Each row was made from one walk, in order. Every step used is in the known rows, and no mark comes twice. Write each row's walk.
Known rows
H, P, B, J, F: [-177,141,471,271,232,-35,-147,205,-72,-67,260,-146,154,-38,-82,236,282,-132,200,-107,452,74,171,18,156,-64,0,-92,70,54,-176,-72,22,-142,-136,240,-207,320,-46,-25,108,311,177,96,-150,-107,78,-368,175,506]
P, Y, H: [-134,-109,-116,115,56,-72,31,-64,-93,75,120,-13,12,-99,170,45,-91,111,327,161,348,-48,-252,-119,149,175,-118,204,-21,100,-77,-187,62,92,-254,91,88,38,-54,-72,-128,-67,402,238,9,344,-13,-270,-206,84]
Y, H, P, B, J: [-248,6,271,356,370,-146,-73,63,-56,15,237,-199,57,-156,-130,86,204,95,207,-228,461,158,33,110,100,31,36,-35,120,291,-82,-258,-62,-120,-308,109,-25,129,-135,-92,-50,155,390,189,-283,-112,131,-443,101,517]
F, Y: [101,-11,100,-25,66,194,66,164,-119,-11,125,-31,-143,44,189,138,-75,-210,167,5,146,-91,-337,-27,50,-44,-127,84,-74,19,-39,76,136,-39,69,132,-31,91,-159,-107,14,2,103,124,-59,190,-100,4,169,9]
H, Y, P, B, J: [-146,-86,313,267,98,20,-41,335,-48,330,269,-63,15,-99,-4,123,256,17,340,-144,600,209,-262,12,218,20,-14,-36,-87,88,-32,-120,13,-45,-211,172,-13,235,69,-99,81,249,176,34,-282,121,-132,-314,127,254]
Y, B, J: [-122,138,204,55,67,-59,47,97,-53,159,329,-99,87,-23,113,5,-18,-78,261,-214,289,139,-132,149,219,198,69,-96,81,22,6,-169,-99,-28,-326,44,-224,-28,-64,-12,19,38,282,271,-262,24,11,-117,53,131]
P, H, Y, B, J: [-172,-31,80,220,147,-79,264,161,-78,337,487,-55,221,-197,111,89,135,-39,246,-93,557,195,-353,110,191,55,19,114,-61,243,23,-260,46,240,-354,32,-290,57,-36,-89,151,43,492,181,-213,304,-75,-277,-46,190]
P, B, J, F: [-76,106,323,122,151,-84,-83,281,-23,-53,278,-99,137,33,94,138,143,-143,323,-14,401,-20,44,-34,162,78,5,-46,-20,-81,-93,-90,56,-73,-147,153,-170,133,-27,35,-45,118,287,181,-287,-7,-33,-214,47,358]
B, J: [-94,29,37,49,70,-119,-93,131,-78,174,162,-84,13,-94,259,21,104,-30,183,-72,91,79,-83,-10,159,307,-46,-112,-23,58,-92,-93,-45,-203,-196,36,-131,5,-177,17,-79,-79,342,336,-314,-74,56,-195,154,194]
F, Y, B: [98,96,272,-10,61,232,198,99,-192,-15,292,-59,-66,102,13,81,-190,-219,210,-102,294,-68,-387,140,140,-198,-1,102,76,-14,54,-25,76,133,-39,150,-88,65,-59,-125,76,137,37,89,-1,288,-195,129,89,-76]
J, H, P, Y: [-9,-21,-42,272,249,78,131,2,-188,-12,73,-87,157,-52,29,341,80,3,231,277,419,-9,-103,-152,18,76,-214,194,-97,133,-265,-55,-10,206,-237,172,45,209,-69,-83,45,93,269,353,138,166,-120,-436,-10,215]
Y, P: [-1,169,165,129,104,126,-211,137,22,151,27,107,-196,-77,-42,-55,222,59,101,-118,105,85,-135,-46,170,141,-25,-7,-23,-65,-41,-79,-77,-59,-72,136,36,148,19,-41,-119,74,113,73,-128,-19,-102,-307,106,44]
H, Y, B, J, P: [-173,-58,277,167,85,-159,159,64,-154,413,382,-65,120,-41,-8,246,19,105,240,-10,575,153,-104,111,108,-30,-6,4,110,-74,-88,-135,47,42,-487,102,-143,191,-65,-129,124,157,190,172,-54,233,-2,-314,66,327]
B, J, F, Y: [-6,20,236,-53,71,20,4,328,-112,-6,323,-83,-48,41,256,56,67,-248,233,16,255,-157,-260,-59,228,151,-148,55,-37,-121,-57,86,163,-72,-140,142,-252,196,-199,-137,92,115,321,117,-103,227,73,-139,102,198]
Y, H: [-21,60,-69,134,168,-73,-135,-69,10,-2,80,39,-93,-164,78,-84,-3,121,202,9,166,-73,-132,1,135,178,1,124,47,80,3,-176,12,-27,-176,23,-8,7,-109,-90,-223,-137,433,249,-124,78,12,-252,-77,189]
F, Y, H, P: [-41,-23,174,204,259,122,-34,4,-139,-125,154,-107,-148,-112,-105,34,51,-9,112,-64,270,-89,-277,74,97,-107,-74,193,122,225,-42,-25,80,-61,-123,155,4,197,-219,-264,36,118,274,20,62,182,99,-279,113,291]
J, F, Y, H, P, B: [-56,71,420,261,342,152,10,149,-136,-333,276,-112,-27,16,-277,151,98,-111,220,24,576,-175,-116,61,102,-389,-18,262,110,85,-77,-35,139,68,-63,260,-22,316,-62,-270,45,355,225,-84,118,256,17,-304,23,424]
B, J, H, Y: [66,-199,-168,100,127,-171,97,198,-81,222,311,-95,170,-144,233,208,58,42,324,156,435,-30,-259,-106,153,282,-146,197,-179,48,-129,-123,62,33,-404,-5,-158,101,-115,-131,1,-86,562,394,-235,183,-92,-406,83,295]
F, Y, P: [53,68,272,86,135,275,-51,233,-114,109,108,41,-297,25,-19,19,140,-130,129,-114,201,-30,-360,-38,144,11,-107,70,-77,-24,-33,69,20,31,32,164,84,193,-86,-163,-5,184,58,-48,-65,186,-137,-169,158,-6]
F, Y, H: [21,-64,38,61,184,54,18,82,-105,-68,188,-35,-199,-50,85,-21,-88,-39,222,40,218,-153,-375,-18,91,1,-93,219,-28,101,42,-68,144,17,-125,54,28,54,-194,-199,-106,-36,359,117,-39,289,-22,-117,-12,119]

Which walk is each row?
[-73,201,92,282,295,124,-131,145,-54,199,136,169,-137,-178,-60,-12,375,1,40,-109,192,144,-175,-64,98,148,-90,57,-127,188,10,-171,-122,205,-102,67,-3,114,19,16,-136,49,306,63,-181,46,-142,-457,-82,35]
Y, P, H
[-138,154,-8,276,376,-63,32,-18,-181,187,83,164,-53,-128,-38,229,246,68,25,113,250,134,42,-78,-116,-5,-180,28,-51,115,-100,-160,15,211,-182,92,5,93,-128,68,-132,-31,287,186,-125,40,-125,-443,-77,248]
J, P, H
[134,78,195,-63,25,202,-24,222,-94,-187,192,24,-98,70,124,106,-17,-203,181,119,249,-240,-232,-90,118,-82,-130,208,-48,-169,-76,140,221,-3,42,172,-162,215,-107,-158,80,88,161,55,79,275,-84,-55,77,90]
J, F, Y
[-67,69,130,52,-16,90,185,-39,-120,112,193,-21,124,50,99,172,-169,-84,320,44,440,62,-269,25,156,-2,-24,87,38,1,-47,-89,20,212,-171,199,-43,51,65,5,60,81,78,232,88,305,-192,-19,-117,-110]
P, Y, B
[-18,5,409,47,159,72,77,388,-141,-59,354,-144,39,151,135,221,15,-309,313,-14,483,-91,-211,-8,143,-48,-121,33,-83,-66,-83,20,148,-8,-76,232,-128,201,-91,-80,54,250,204,58,-197,211,-65,-53,93,262]
P, B, J, F, Y
[-145,73,284,232,91,158,144,-94,-151,71,173,-130,159,-35,-99,239,-18,-49,218,-17,490,120,-121,107,119,-144,-5,59,128,101,-162,-106,-32,138,-167,247,-93,205,31,-79,203,194,-8,188,220,176,-64,-205,24,68]
H, P, Y, B
[-251,96,351,344,337,-137,-152,122,-44,-148,293,-144,100,-103,-159,58,246,60,241,-104,525,14,108,34,211,-1,33,79,149,109,-101,-167,-4,-88,-348,144,-145,273,-48,-149,2,232,448,80,-150,16,183,-521,2,605]
Y, H, P, B, J, F
[-101,-57,-53,273,252,-43,123,51,-142,271,186,136,38,-160,-1,308,201,148,80,227,444,138,-145,-103,-116,-158,-161,162,-97,139,-161,-134,140,244,-226,117,-46,219,-91,-97,41,-15,283,122,5,244,-142,-504,-80,292]
J, P, H, Y
[101,181,361,-57,66,209,117,158,-141,-158,314,8,-41,132,-34,75,-105,-233,252,27,411,-168,-274,72,180,-222,13,196,49,-205,28,43,158,143,-59,213,-185,208,-25,-130,128,249,72,1,159,367,-129,41,4,11]
J, F, Y, B
[-373,-160,3,206,222,-311,85,-62,-237,349,202,-55,-3,-62,134,113,59,255,309,137,485,69,-68,-119,116,295,-215,58,64,36,-121,-193,28,126,-599,62,100,69,-194,-42,-131,22,473,210,-82,242,158,-513,-211,393]
B, J, P, Y, H
[-14,63,325,210,362,123,286,176,-264,9,409,-228,110,21,-113,214,31,-185,231,-139,514,16,-265,156,167,24,-93,157,36,106,-57,-68,-91,189,-414,103,-149,153,-194,-201,155,247,362,213,-64,191,-33,-321,156,289]
F, Y, B, J, H, P
[-173,77,273,17,-23,-100,118,135,-126,145,417,-87,239,89,184,107,-58,-121,400,47,564,-21,-144,5,312,172,-29,58,58,-130,-82,-116,48,170,-379,174,-260,137,-15,-4,132,175,316,169,24,362,14,-185,-189,104]
P, Y, B, J, F
[-3,59,18,195,110,16,241,43,-63,156,367,70,180,-151,-3,162,48,-21,207,26,544,119,-351,79,70,-181,51,199,-47,181,22,-229,110,344,-168,62,-229,110,56,-92,138,51,307,157,-20,330,-247,-217,-113,40]
P, H, Y, B
[174,-14,-21,196,171,81,-47,166,-23,222,180,81,-30,-105,-42,135,154,95,269,135,471,-8,-317,-147,179,94,-114,278,-203,-52,-105,-63,-11,189,-284,58,52,251,69,-169,-60,64,320,156,-21,264,-234,-504,24,157]
J, H, Y, P
[15,-16,277,218,59,155,-63,226,22,200,133,12,-46,-58,-122,175,156,9,298,-28,579,123,-268,-11,115,-208,7,74,-69,10,-44,-83,60,38,-22,224,79,286,190,-120,23,213,-10,-16,-98,155,-272,-252,97,125]
H, Y, P, B
[-182,127,328,129,223,-140,99,-4,-174,307,284,-41,36,14,-44,155,57,89,174,-129,352,173,51,111,112,104,-32,-96,162,-114,-46,-143,-128,33,-482,81,-107,97,-124,17,-17,114,165,215,-182,19,40,-295,45,305]
Y, B, J, P
[-104,198,470,199,231,-1,-223,331,-1,91,269,4,-20,30,-60,28,323,-58,278,-156,459,68,23,-54,277,114,-2,-67,-38,-117,-63,-68,-41,-19,-218,182,-82,277,84,-14,-65,316,233,4,-290,27,-34,-383,0,313]
Y, P, B, J, F
[6,-73,-152,191,113,11,72,116,-64,178,232,88,97,-208,146,184,134,18,141,153,352,50,-318,-69,29,-52,-96,178,-173,236,-68,-144,179,132,-58,90,-165,130,-29,-106,57,-93,382,211,-67,248,-185,-304,-55,116]
P, H, Y
[-114,73,95,262,264,-29,-160,-110,-26,-74,80,-25,-40,-228,-118,-10,152,131,80,-77,203,-17,-38,45,108,18,2,95,150,178,-85,-162,-16,-112,-197,83,-27,176,-123,-185,-74,23,337,191,-2,-36,142,-414,85,339]
Y, H, P
[-53,25,282,23,-70,-87,42,226,-24,119,469,-64,218,-48,120,76,14,-45,354,-23,606,-31,-186,71,346,32,91,134,71,-168,-44,-79,131,16,-362,107,-401,271,2,-178,220,153,321,129,-34,329,17,-251,13,251]
H, Y, B, J, F
[-145,-45,58,159,111,-39,87,-64,-214,231,27,31,15,64,111,334,-26,79,198,271,343,59,-48,-147,-53,9,-217,30,14,-96,-215,-39,87,127,-224,215,122,142,-55,21,-32,56,49,212,108,206,-90,-299,-75,147]
J, P, Y
[-185,55,345,325,248,-12,-27,162,-94,52,164,-221,116,-67,-69,236,233,-93,168,-181,338,201,39,96,51,-23,-17,-162,58,222,-153,-144,-67,-193,-111,165,-67,156,-101,5,99,208,133,209,-302,-195,15,-283,250,404]
H, P, B, J
[-204,-4,162,68,3,-83,223,49,-125,312,334,-143,191,19,209,122,-79,-99,358,-62,464,151,-238,53,244,221,-40,0,53,48,-72,-177,-7,114,-361,121,-128,14,-41,29,79,111,232,273,-134,272,-53,-96,-90,29]
P, Y, B, J
[-98,-41,345,111,261,-50,53,296,-114,-104,403,-111,-37,61,61,51,15,-132,395,-34,580,-154,-235,0,223,-14,-89,159,-12,43,21,-109,158,39,-278,145,-85,128,-132,-151,-52,226,471,32,-229,321,-1,-187,-66,385]
P, B, J, F, Y, H
[-220,-65,-34,209,235,-144,43,-147,-202,189,66,60,-39,-33,29,176,-14,249,283,245,429,-4,-56,-161,10,69,-163,186,49,-1,-160,-136,90,198,-423,104,190,108,-98,-66,-168,-13,306,164,112,300,-4,-439,-238,248]
J, P, Y, H
